Every row comes from one small tree of marks. Brackets hold a mark, then the marks that hang from it, in alphabetical order. Every link used is in the known rows. Which tree was each row made from?
Known rows:
[A [K [J E] Z] L]: -.02 .14 -.29 .31 -.11 .01 -.05 .12 -.13 .15 .10 .20 -.08 .00 -.17 .01
 .29 -.05 .09 -.20
[L [A [K Z]]]: .33 -.08 .10 .02 -.06 .25 .04 .01 .05 .03 .26 -.04 -.26 -.04 -.13 -.13
 .06 .20 .29 -.03
[U L]: -.03 -.10 .10 -.09 .05 -.28 -.04 -.07 .33 .06 -.15 -.25 -.06 -.10 .17
 -.30 -.26 .24 .08 .21
[E U]: -.01 -.11 -.17 -.36 -.09 -.08 .09 -.09 -.27 .12 -.49 -.33 .09 -.17 .08
 -.07 -.39 .13 -.01 -.08
[U [K Z]]: -.14 .11 .16 .10 -.03 .01 -.02 -.14 .15 .00 .16 -.04 -.03 .11 .02 -.04
 -.14 .17 -.03 .02
[A [K J U Z] L]: -.12 .20 -.36 .46 -.01 .11 -.22 .09 -.29 .08 .00 .19 -.08 -.20 -.14 -.06
 .30 -.05 -.11 -.19
[Z [K [J E] [U L]]]: -.06 -.02 .07 -.03 .05 -.18 -.01 .16 .24 .02 -.35 .00 .02 .34 .01 .01
 .17 -.37 -.07 .09
[E J Z]: -.19 -.21 .06 -.13 .16 .00 .21 -.07 -.50 -.15 -.04 -.16 .23 -.41 .02 .22
 -.24 .07 .08 .05
[Z [K [J E] [U [L A]]]]: .16 -.09 .20 -.09 .00 -.06 .04 .23 .46 -.02 -.14 .05 -.11 .38 -.02 .05
 .18 -.36 .04 .15
[Q [A [K [J E] U Z] L]]: .13 .18 -.18 .46 .05 .21 -.05 -.01 -.02 .07 .18 .26 -.08 .02 -.09 .03
 .22 -.12 -.02 -.25
[J [E [U [L A]]] [K Z]]: .02 .10 .21 -.52 -.22 .01 .10 -.12 .07 .04 .32 .04 .07 .40 .16 .02 -.13
 .12 -.07 -.18
[Q A]: .21 -.27 .09 .08 .06 .01 .10 -.15 .15 .06 -.12 -.26 -.08 -.07 -.01 -.25
 -.32 .11 .22 .03
[Z [K [J E] U]]: -.04 -.08 -.03 .00 -.01 -.13 .07 .21 .01 .03 -.57 -.06 .04 .34 -.14 .03
 .17 -.46 -.01 -.05
[A [K Z] L]: -.04 .19 -.21 .41 -.09 .11 -.18 -.08 -.42 .18 .15 .02 -.17 -.20 -.14
 -.10 .07 .24 .14 -.11
[Z [K J [U L]]]: -.07 -.06 .08 .06 .11 -.12 -.12 .13 .15 .05 -.26 -.05 -.04 .10 .00 -.06
 .12 -.25 -.06 .19
[A [K J] L]: .05 -.04 -.40 .49 -.15 -.07 -.19 .01 -.21 .12 .04 -.05 -.17 -.35 -.25
 -.14 .11 .04 .08 .04
[K [J E] [U [L A]] Z]: .04 .02 .17 -.27 .12 -.03 .16 .31 .72 -.08 .01 .25 -.01 .28 .18 -.03 .21
 -.23 -.03 -.11
[J [E [U L] Z] K]: -.14 .18 .02 -.45 -.23 -.10 .10 -.28 -.40 -.07 .02 -.07 .25 .21 .19 .13
 -.33 .24 -.17 -.13
[K [U L]]: -.11 .03 -.02 -.05 .09 -.24 -.09 -.03 .22 -.01 -.40 -.22 .01 -.05 .21
 -.28 -.19 .09 -.18 .09
[J [K [U L] Z]]: -.30 .17 .10 -.02 .00 -.10 -.17 -.14 -.02 -.03 .08 -.02 .07 .18 .14 -.29
 -.03 .13 -.27 -.12
[Z [K J]]: .04 -.29 .05 .06 .00 -.09 .00 .14 -.01 .11 -.28 -.15 -.07 .08 -.20 -.08
 .05 -.26 .25 .11

Write each row's tree:
.18 -.13 .24 .04 -.08 -.07 -.06 .00 .87 -.11 .62 .04 -.25 -.01 -.01 -.11
 -.06 .11 -.04 .42
[U [K J] [L A]]
-.38 .00 .09 -.06 .11 -.07 -.05 -.22 -.51 -.26 .33 -.07 .26 -.24 .10 .14
 -.15 .10 -.34 .07
[E [J [K [U L]]] Z]
-.16 -.19 .22 -.05 .14 .11 .13 -.09 -.69 -.08 .02 -.11 .16 -.23 -.09 .38
 -.10 -.06 .18 .16
[E J [Z K]]
-.10 .03 .01 .04 -.12 -.09 .16 -.01 .19 -.16 .03 .05 .11 .16 -.06 .14
 -.09 -.05 -.05 .03
[U [K [J [E Z]]]]
-.24 .22 .05 -.15 -.12 -.18 .02 -.18 -.19 -.20 -.11 -.03 .20 .33 .16
 -.05 -.15 .10 -.26 -.13
[J [E Z] [K [U L]]]
-.30 -.18 .03 -.05 -.01 -.02 .07 -.19 -.68 -.20 .27 -.15 .25 -.29 -.07
 .13 -.22 .11 -.07 .00
[E [J K] Z]
.11 -.01 -.20 .03 -.06 .01 .12 .04 -.20 -.08 -.13 .01 .07 .00 -.18 .07
 .14 .00 .13 -.12
[A [K [J [E Z]]]]
.19 .14 .07 .13 .21 .17 .00 -.05 .34 -.01 .24 .23 .01 .17 .06 -.01 .26
 -.07 -.09 -.12
[Q [A [K [J E] [U L] Z]]]
-.21 .16 .10 -.10 .20 -.08 -.04 .02 .21 .03 -.24 .01 .05 .06 .28 -.20
 -.06 .10 -.14 -.08
[K [U L] Z]
-.06 -.16 -.03 .09 .04 -.05 -.07 .16 -.11 .05 -.51 -.11 -.01 .11 -.15
 -.05 .13 -.36 .01 .02
[Z [K J U]]
-.07 .03 .15 .03 .08 -.10 -.15 -.05 -.02 .07 -.32 -.18 -.07 .14 .06 -.10
 -.03 -.06 -.05 .20
[Z [K [U L]]]
.33 -.04 .11 -.12 -.03 .06 .10 .05 .36 -.12 .37 .10 -.12 .02 -.01 .05
 .09 .14 .20 .14
[U [L [A [K [J [E Z]]]]]]
-.09 .07 -.10 -.24 -.09 .15 .09 -.16 -.30 -.10 .02 .02 .22 -.19 .03 .36
 -.30 .14 -.18 -.01
[E [U [K J]] Z]
-.20 .06 .04 -.08 .25 -.08 -.02 .19 .41 .01 -.17 .15 .09 -.02 .20 -.15
 .14 -.10 -.15 -.09
[K J [U L] Z]
.29 .01 -.29 .25 -.11 .15 -.02 -.14 -.18 .14 .16 .03 -.06 -.14 -.13 .12
 -.02 -.01 .03 -.10
[Q [A [K [J [E U]]] L]]
-.03 .12 .17 -.37 .03 .15 .03 -.22 -.54 .08 -.10 -.05 .16 -.05 .21 .33
 -.30 .25 .07 .12
[E [U L] [Z K]]
-.10 .27 -.37 .36 -.07 .03 -.10 .15 -.20 .08 -.09 .23 -.03 .01 -.12 .05
 .35 -.17 -.13 -.28
[A [K [J E] U Z] L]
.24 .09 -.26 .20 -.09 .29 .04 -.16 -.42 .05 .22 .16 .03 -.19 -.08 .29
 -.07 .09 .09 -.15
[Q [A [K [J [E U Z]]] L]]
-.15 .20 .29 .04 .05 -.07 -.11 -.21 .46 .00 .40 .05 -.03 .10 .19 -.07
 -.15 .30 -.14 .20
[U [K Z] L]
.19 -.08 .23 -.40 .01 .27 .09 .02 -.16 .01 .23 .11 .03 -.09 .09 .38 -.14
 .07 .18 .19
[E [U [L A]] [Z [K J]]]
.36 -.16 .08 .02 -.04 -.01 -.09 .06 .51 -.02 .38 -.05 -.26 -.15 -.05
 -.20 .10 .16 .13 .27
[U [L [A [K J]]]]
-.04 .08 -.27 .44 -.06 .06 -.16 .08 -.23 .17 .18 .15 -.13 -.24 -.20 -.06
 .24 .06 .11 -.13
[A [K J Z] L]
.32 -.09 -.06 -.31 -.05 .06 -.06 -.04 .17 .05 .23 -.07 -.11 -.22 .03 .02
 -.05 .16 -.05 .16
[E [U [L [A [K J]]]]]
-.04 -.15 -.07 -.15 -.04 -.14 .30 .19 .06 -.08 -.36 -.01 .16 .07 -.02
 .03 -.08 -.12 .20 -.15
[K [J [E Z]]]
.25 -.06 -.05 .04 .03 .24 .02 .17 .12 -.07 .14 .12 -.19 -.07 -.14 -.07
 .29 -.08 .07 -.12
[L [A [K J U Z]]]
-.21 -.05 -.10 -.04 .15 -.02 .05 .24 .13 .00 -.41 .07 .11 .00 .02 -.13
 .12 -.23 -.05 -.26
[K J U Z]
.14 -.15 .20 .01 .07 .00 -.08 .18 .35 .01 -.05 -.01 -.17 .12 -.06 -.04
 .15 -.26 .04 .24
[Z [K J [U [L A]]]]
